Known rows, with every way that one mark hangs from another:
(J21 (J243 J506) (J324 J317 J596)): [-.20 -.15 -.20 -.02 .09 -.27 .06 .13 -.26 -.13 -.41 .18 -.29 -.57 -.10 .12 -.15 -.07 -.32 .28 .03]
(J21 J243 J324): [-.08 -.08 -.29 .06 .04 -.36 .06 .08 -.12 .10 -.17 .17 -.14 -.58 -.12 .08 -.08 -.19 -.25 .19 -.03]
(J596 (J324 J506)): [-.04 .03 -.22 .06 .13 -.24 -.07 .07 -.32 .05 -.16 -.21 -.21 .09 -.19 -.10 -.05 .10 -.24 .32 .11]
(J463 J317 J324): [.11 .16 -.12 .13 -.01 -.33 .16 -.27 .09 -.09 -.11 -.13 -.12 .17 -.14 -.05 .12 .22 -.10 .09 .14]
(J596 (J324 (J317 J463) (J506 (J243 J21)))): [-.12 -.20 -.10 .14 .31 -.05 -.07 .15 -.23 -.40 -.23 -.13 -.30 .22 -.09 .24 -.09 -.04 -.18 .18 .35]
(J463 (J324 J596)): [.06 .31 -.14 .02 .03 -.42 .25 -.16 -.09 .04 -.20 -.06 -.11 .06 -.09 -.04 .08 .13 -.20 .19 .07]
(J324 (J506 J243) J596): [-.18 .02 -.30 -.03 .20 -.39 .05 .00 -.19 -.06 -.27 -.12 -.26 .20 -.07 .04 -.13 .06 -.14 .28 .02]
(J243 (J21 (J324 J317 J596))): [-.04 -.01 -.12 .06 .12 -.25 .11 .06 -.05 -.07 -.31 .12 -.14 -.21 -.13 .17 .01 -.07 -.02 .16 -.07]
(J21 (J324 (J506 J317) J596)): [-.24 .18 -.26 .03 .06 -.51 .13 -.17 -.23 .07 -.19 -.06 -.09 .01 -.01 -.01 -.15 .07 .03 .52 -.26]
(J596 (J324 (J317 J463) (J506 J21))): [-.15 .03 -.13 .11 .05 .02 .02 .06 -.22 -.05 -.06 -.10 -.12 -.20 -.10 -.07 -.09 .16 -.08 .23 .18]
(J596 (J324 J317 (J506 J243))): [-.16 -.15 -.23 -.02 .33 -.09 -.06 -.04 -.36 -.13 -.26 -.13 -.32 .09 -.15 -.03 -.10 .24 -.37 .24 .26]
(J21 J243): [-.04 -.02 -.22 .09 .00 -.33 .10 .09 -.14 .10 -.18 .08 -.23 -.30 -.09 .07 -.05 -.15 -.41 .13 .13]
(J506 (J243 J21 J324)): [.04 -.31 -.08 .22 .25 -.12 .10 .11 .30 -.28 -.14 .04 -.41 .07 -.13 .20 .15 -.24 -.26 -.09 .17]
(J506 (J21 J324) J243 (J317 J463)): [-.46 -.25 -.21 .11 .07 -.11 .17 -.21 .20 -.11 .16 .14 -.21 -.42 .06 .04 -.30 -.14 -.13 .07 -.14]
(J324 (J317 J463) (J506 (J21 J243))): [-.19 .06 -.16 .14 -.08 -.12 .11 .14 -.18 -.03 -.14 .08 -.12 -.39 .00 .09 -.07 -.03 -.07 .24 .20]
(J596 (J324 J317 J506)): [-.04 .02 -.17 .04 .18 -.14 -.03 .00 -.38 .03 -.26 -.17 -.19 .03 -.18 -.10 -.02 .26 -.28 .32 .21]
(J596 J324): [.01 -.05 -.18 .05 .13 -.19 .01 .00 -.18 .07 -.09 -.10 -.23 -.11 -.18 -.10 -.07 .04 -.43 .12 .12]
(J317 (J463 J324)): [.08 .15 -.06 .19 .04 -.27 .24 -.10 .04 -.04 -.10 -.11 -.05 -.03 -.06 -.03 .08 .01 -.22 .12 .25]
(J463 (J324 J317)): [.05 .15 -.06 .08 .09 -.16 .23 -.20 -.07 .04 -.24 -.03 -.13 -.03 -.14 -.11 .16 .25 -.34 .11 .26]
(J324 (J317 J463)): [.00 -.06 -.07 .17 .11 -.13 .19 -.04 .00 .01 -.23 -.06 -.07 -.23 -.07 -.04 -.03 .06 -.28 .07 .24]
(J317 J463): [.00 -.05 -.13 .19 .07 -.23 .14 .02 .06 .04 -.11 -.10 -.09 -.17 -.07 -.03 -.07 -.10 -.25 .07 .14]
(J243 J21): [-.02 -.12 -.07 .20 .03 -.20 .04 .17 .10 -.01 -.13 -.03 -.29 .08 -.16 .10 .04 -.21 -.24 .04 .09]

Rows:
[-.16 .07 -.18 .08 -.01 -.09 .02 .14 -.37 -.10 -.10 .04 -.16 -.39 -.04 .10 -.11 .03 -.16 .27 .25]
(J596 (J324 (J317 J463) (J506 (J21 J243))))
[.06 .31 -.09 .00 .08 -.32 .29 -.23 -.16 .01 -.31 -.02 -.09 .01 -.09 -.04 .12 .28 -.24 .19 .18]
(J463 (J324 J317 J596))
[-.14 .26 -.15 .05 -.11 -.17 .15 -.01 -.25 .01 -.16 .11 -.18 -.19 -.07 .02 .11 .18 -.12 .29 .22]
(J463 (J324 J317 (J506 (J21 J243))))
[-.10 -.07 -.07 .16 .20 -.32 .25 -.14 .18 -.34 -.12 .05 -.42 .25 .03 .27 .03 -.19 -.24 .07 .02]
(J506 (J243 J21 (J324 J596)) J317)
[.00 -.04 -.17 .15 -.08 -.15 .18 .10 .15 .03 -.01 .21 -.26 -.54 -.07 .06 .12 -.17 -.24 .00 .07]
(J506 (J21 (J243 J324)))
[-.16 .09 -.14 .17 .10 -.29 .06 -.12 -.29 -.08 -.05 -.25 -.16 .17 -.01 -.01 -.17 .05 -.24 .41 .12]
(J596 (J324 (J506 (J317 J463))))
[-.50 -.26 -.26 .03 .07 -.11 .12 -.22 .15 .00 .13 .18 -.32 -.35 -.02 -.03 -.25 -.06 -.22 .08 -.22]
(J506 (J21 J324) J243 J317)
[-.04 -.01 -.17 .09 .07 -.36 .07 .14 .02 -.04 -.19 .08 -.15 -.15 -.13 .17 -.04 -.22 .03 .17 -.17]
(J243 (J21 (J324 J596)))
[-.20 .18 -.18 -.02 -.03 -.17 .12 .00 -.17 .11 -.20 .00 -.15 -.08 -.09 -.08 -.04 .23 .02 .28 -.03]
(J324 J317 (J506 J21) J596)
[-.26 .03 -.16 .01 .10 -.02 .12 -.14 -.06 -.09 -.12 .01 -.27 .06 -.09 -.07 .06 .29 -.13 .17 .20]
(J463 (J324 J317 (J506 J21 J243)))
[-.19 -.44 -.07 .19 .08 -.10 -.10 .32 .14 -.17 -.18 .02 -.40 -.17 -.23 .09 -.06 -.32 -.21 .13 -.03]
(J243 (J21 J324) J506)
[-.20 .13 .02 .15 .00 -.35 .29 -.20 -.05 -.26 -.15 -.14 -.27 .17 .05 .02 -.10 .01 -.32 .31 .14]
(J243 (J506 (J317 (J463 (J324 J596)))))
[-.06 -.19 -.09 .14 .12 -.11 .05 .09 .04 -.04 -.24 .10 -.17 -.25 -.18 .10 .05 -.10 -.12 .09 .02]
(J243 (J21 (J324 J317)))
[-.06 .17 -.10 .14 .15 -.39 .13 .06 -.10 -.41 -.22 -.13 -.20 .46 .00 .31 .03 -.11 .08 .27 .20]
(J317 (J463 (J324 (J506 (J243 J21)) J596)))
[-.12 .38 -.18 .01 -.10 -.32 .18 -.06 -.12 .06 -.08 -.06 -.12 .11 -.08 -.07 .07 .18 .09 .33 -.04]
(J463 (J324 (J506 J21) J596))
[-.01 .07 -.07 .30 .10 -.30 .23 -.13 .07 -.12 -.11 -.18 -.12 .10 .04 .02 .08 -.01 -.08 .34 .11]
(J243 (J324 (J506 (J317 J463))))
[-.17 -.05 -.15 .04 .22 -.24 .04 .10 -.17 -.25 -.37 -.04 -.33 .33 -.08 .23 -.03 .02 -.07 .23 .13]
(J324 J317 (J506 (J243 J21)) J596)
[.04 -.21 .07 .19 .14 -.08 .13 .20 .14 -.34 -.38 .00 -.43 .02 -.15 .15 .16 -.10 -.25 .08 .19]
(J243 J21 (J324 J317 J596) J506)
[-.09 .40 -.13 .09 -.10 -.32 .22 -.04 -.08 -.05 -.06 -.10 -.02 .05 .00 .00 .02 .10 .19 .32 .04]
(J317 (J463 (J324 (J506 J21) J596)))
[-.20 .03 -.22 -.04 .00 -.14 .17 -.07 -.01 .12 -.13 .20 -.08 -.56 -.10 -.07 -.09 .12 .00 .13 -.19]
(J506 (J21 (J324 J317 J596)))
[-.18 .25 -.15 .14 .01 -.48 .21 -.14 -.20 -.04 -.16 -.19 -.08 .22 .08 .05 -.15 .02 -.04 .45 -.01]
(J324 (J506 (J317 J463)) J596)
[-.36 .14 -.28 -.01 -.14 -.40 .22 -.13 -.12 .07 .02 .30 -.19 -.56 .05 .12 -.24 -.14 -.12 .27 -.28]
(J506 (J21 J243 (J324 J596)) J317)
[.13 .33 -.16 .05 -.03 -.47 .23 -.31 .01 -.12 -.19 -.11 -.08 .21 -.09 .01 .08 .25 .01 .15 .05]
(J463 J317 (J324 J596))
[-.29 -.11 -.15 .14 .17 -.37 .17 -.10 .06 -.33 -.08 .08 -.24 -.02 .08 .34 -.25 -.30 -.05 .16 -.11]
(J506 (J243 (J21 (J324 J596))) (J317 J463))
[.07 -.13 .02 .18 .17 -.12 .23 .04 .11 -.28 -.37 -.07 -.24 -.23 -.06 .03 .06 .01 -.26 .13 .24]
(J243 (J324 (J317 J463) J596) J506)
[.03 -.02 -.07 .21 -.03 -.04 .27 .04 .13 -.11 -.10 .21 -.13 -.66 .00 .12 .11 -.10 -.19 -.01 .24]
(J506 (J21 (J243 (J324 (J317 J463)))))
